Each row was made from one small tree. Brackets hold a mark, then the marks that hang from it, in alphabetical order. Every link used is in the known rows. Write each row's tree.
In the rows, 128 means zero.
Known rows
{V {D {C N}} Q}: [105  75  81 170 139 185 178  99 109 105  64 137  97  85 185 130 155 136
 178 127 148 145  93 126 101]
{N C}: [141 139 115 126 141 172 134 116 118 148  96 162 132 137 104 125 140 126
 176 106 126 167 114  97 108]
{N {C {D V}}}: [120 148 122 143 136 190 159 107  90 116 122 154 138 155 104 106 122 116
 190 102  97 179  85 114 127]
{S {A {C {D Q}} Y}}: [117 111 138 174 136 202 166  77  82 154  92 112 106 142  74  92  95 117
 138 160 129 168 105 145 131]
{N {C A D}}: [ 99 127 111 135 155 167 131 107 104 153 125 148 125 158  92 113 143 112
 198 125 126 199  88 102 120]
{Q V}: [139 109 101 137 110 152 160 108 108 114  87 162 129 151 133 124 120 139
 176 130 157 118 124 101 130]
{D C}: [138 117 112 136 112 178 154 117 109 128  82 162 119 105 141 141 152 124
 179 106 145 141 107 136  97]
{A S}: [154 123 125 153 132 161 141 124 101 123  70 173 123 106 136 147 128 141
 158 129 117 130 117 100  89]
{Q D}: [134 113 146 150 116 159 149  88 117 134  89 163 127 141 132 116 151 143
 150 117 149 144 139 113 132]
{A {C D} S Y}: [115 103 127 170 118 173 153  92  86 137  78 166  92 103 101 134  96 124
 127 183 105 166  95 128 123]
{A S Y}: [142 109 131 146 127 170 150 116  92 151  50 177 107  90 108 151 109 141
 140 160 126 140 113 103  97]
{V {D {A S} C} Q}: [137 111 114 165 115 183 181 121  98  74  52 145  96  53 147 141 131 158
 177 135 149 133  78 103  86]
{Y A}: [127 124 137 130 140 191 180 126 125 140  94 162 127 103 111  88 130 116
 158 114 132 152 125 101 115]
{N {C {D A Q}}}: [128 154 139 134 143 180 128 101  82 114 101 135 140 160  70  98 130 148
 189  77 125 211 104 121 127]
{N {C A}}: [114 128 106 124 151 165 132 107 124 165 111 154 120 140 102 118 143 114
 190 136 136 187 108  91 100]
{D {A C S} Q}: [145 141 138 155 119 172 140  85  96  94  68 146 108 108 111 109 104 155
 150 137 122 181 128 128  96]
{A C S}: [143 120 116 165 118 164 145 102 115 122  82 168 102 101 138 135 115 128
 138 164 107 144 115 112  95]
{C {D {A Y} {Q V}}}: [114 117 136 139 113 172 159  87  64 102  75 139 124 158  73  98  96 161
 176 120 158 177 112 133 153]
{A C S Y}: [132 106 122 156 114 172 154  93 108 150  62 174  87  84 111 139  97 126
 120 193 117 154 114 116 103]
{V D}: [121 116 104 153 136 161 162 112 126 116  72 161 103 117 139 110 137 150
 170 130 131 152 128 109 101]
{Y {A C S}}: [134 122 129 150 130 184 181 111 126 130  98 162 101  83 122 102 107 110
 127 156 112 158 114 103 102]
{Q {D {A S}} V}: [152 116 144 145  86 133 164  87  89  79  85 164 127 143 125 128 107 165
 148 147 182 123 130  95 148]
{C {A S Y} D}: [ 96  97 124 156 144 164 147 107  80 155  85 161 102 117  98 135 116 124
 169 177 126 175  87 112 110]
{Q {D C}}: [136 111 137 146 101 165 158  87 111 131  93 159 114 125 144 136 162 136
 157 108 161 146 120 136 121]
{Q D V}: [138 102 127 144  98 141 165  77 110 116  98 159 125 169 136 122 131 149
 154 129 174 124 133 104 152]
{A {C {D Q}} S Y}: [118 112 128 173 129 181 147  73  79 141  73 148  87 119  96 128 100 139
 130 159  96 192  99 140 109]

Write each row's tree
[129 131 107 133 153 158 131 113 113 157 103 159 112 125 108 142 136 120
 180 147 125 181  98  83  83] | {N {C {A S}}}
[100  80  69 139 135 156 155  65  91 126  97 124 100 158 167 129 141 126
 192 131 178 186 113 154 100] | {D {C A N} {Q V}}
[146 121 136 131  96 175 161 120  79 114  48 172 107  60 103 151 109 142
 154 154 163 149  99 130 100] | {D {A S Y} C}
[105 118 117 140 153 166 137 106  86 169 102 157 107 131  78 139 120 117
 173 160 121 202  78  98 109] | {N {C {A S Y} D}}
[114 102 127 162 140 157 136 113  59  76  77 159 143 125 137 113 116 140
 168 134 136 165 114 134 142] | {C {D {A S}} N}
[102  82  94 155 160 147 134 102  98 135  82 161 114 117 168 133 133 118
 169 175 140 166 123 114  93] | {C {A S} N}
[ 74  68 105 162 160 157 139  93  68 148  82 157 107 125 130 130 116 115
 163 190 135 189  99 129 122] | {C {A S Y} D N}
[134 118 121 119  90 176 172  82  76 110  60 141 104 120  93 123 106 157
 174 124 189 168 112 146 120] | {D {A Y} C {Q V}}
[120 144 142 127 139 186 134  95  76 134  87 140 128 148  52 100 116 147
 177  98 132 217 103 122 134] | {N {C {D {A Y} Q}}}
[ 85  89  72 154 156 162 157  72 110 125  84 127  76 126 171 114 155 138
 186 132 153 212 118 157  77] | {V {D {C A N} Q}}
[119 110 123 159 128 185 177 116 114  86  54 145 114  83 129  97 129 159
 181 133 148 137 108  90 117] | {V {D A} Q}
[113  80 104 162 128 167 148  80  97 143  59 171  90  91 142 134  98 120
 114 204 125 165 125 133 115] | {A {C N} S Y}
[126 118 125 146 121 160 168 115  99 102  44 170  93  76 106 120  98 165
 148 172 146 160 121 104 103] | {V {D {A S Y}}}
[121  95 110 172 142 179 157  91 103 132  97 127 123 131 139  95 108 101
 139 175 146 138 130 136 128] | {S {A {C N}}}
[ 81  64  72 167 149 178 177  92 116 119  76 131  87  88 185 124 159 123
 191 154 158 163  86 122  93] | {V {D {C A N}} Q}
[118  94 135 147 110 158 161  77 102 161  84 162  88 103 130 155 143 129
 146 167 167 166 104 126 102] | {Q {D {C {A S Y}}}}
[124 125 110 140 109 165 171 115 111  83  71 157  98  89 133 115 133 151
 180 127 165 161 114 132 103] | {V {D A C}}
[118 138 140 124 129 179 140 113  84 131  90 158 133 133  57 105 113 134
 173 122 139 191  98 110 148] | {N {C {D {A Y}}}}
[114 115 106 139 137 178 144  87 108 149  91 133  99 125 133 130 160 129
 196 108 146 191 106 146  70] | {D {C A} Q}
[119 145 140 146 127 207 168 112  80  89 105 143 148 128  92  94 113 124
 199 105 113 170  70  99 140] | {N {C {D A {V Q}}}}
[123 117 115 155 128 167 150  90  79 108  98 134 129 184 112 111 126 152
 187  88 130 163 107 130 133] | {C {D {Q V}}}
[127  88 132 169 120 178 166  86 104 137  84 143 103  93 155 155 161 130
 169 139 154 136  80 102  98] | {V {Q {D {C {A S}}}}}
[102  97 106 127 121 176 161 102 110 169  78 161  94  94 117 138 141 111
 179 162 164 168  99 134  93] | {D {C {A Y}}}
[100  74  90 143 137 163 151  95  88 155  70 161  89  87 154 156 132 109
 162 183 160 176 100 141  88] | {D {C {A S Y} N}}
[155 143 146 147 130 169 136 106  85  95  58 150 126 112 108 119 115 168
 166 108 130 170 129 116  89] | {D {A S} Q}
[119 134 149 129 102 197 185 106  89  99  63 172 127  93  96  87  84 130
 169 162 140 151 119 120 131] | {D {A Y} V}
[113  99 119 142 139 162 148 107 103 167  67 170  97  96 111 142 117 124
 160 191 140 162 109  98  87] | {C {A S Y}}
[ 94 109 114 170 152 191 159  75  65  93  98 135 135 168 154  87 122 128
 184  99  99 192 113 163 128] | {C {D Q V} N}
[112 102 116 152 108 213 193 101  77  64  71 145 134  77 171 105 119 117
 192 131 152 140  86 142 123] | {D A {C N} {V Q}}
[100 121 120 168 140 174 167 107  79 108 114 157 118 131 133 117 112 113
 192 158  98 166  77 116 101] | {C {A S} {D V}}
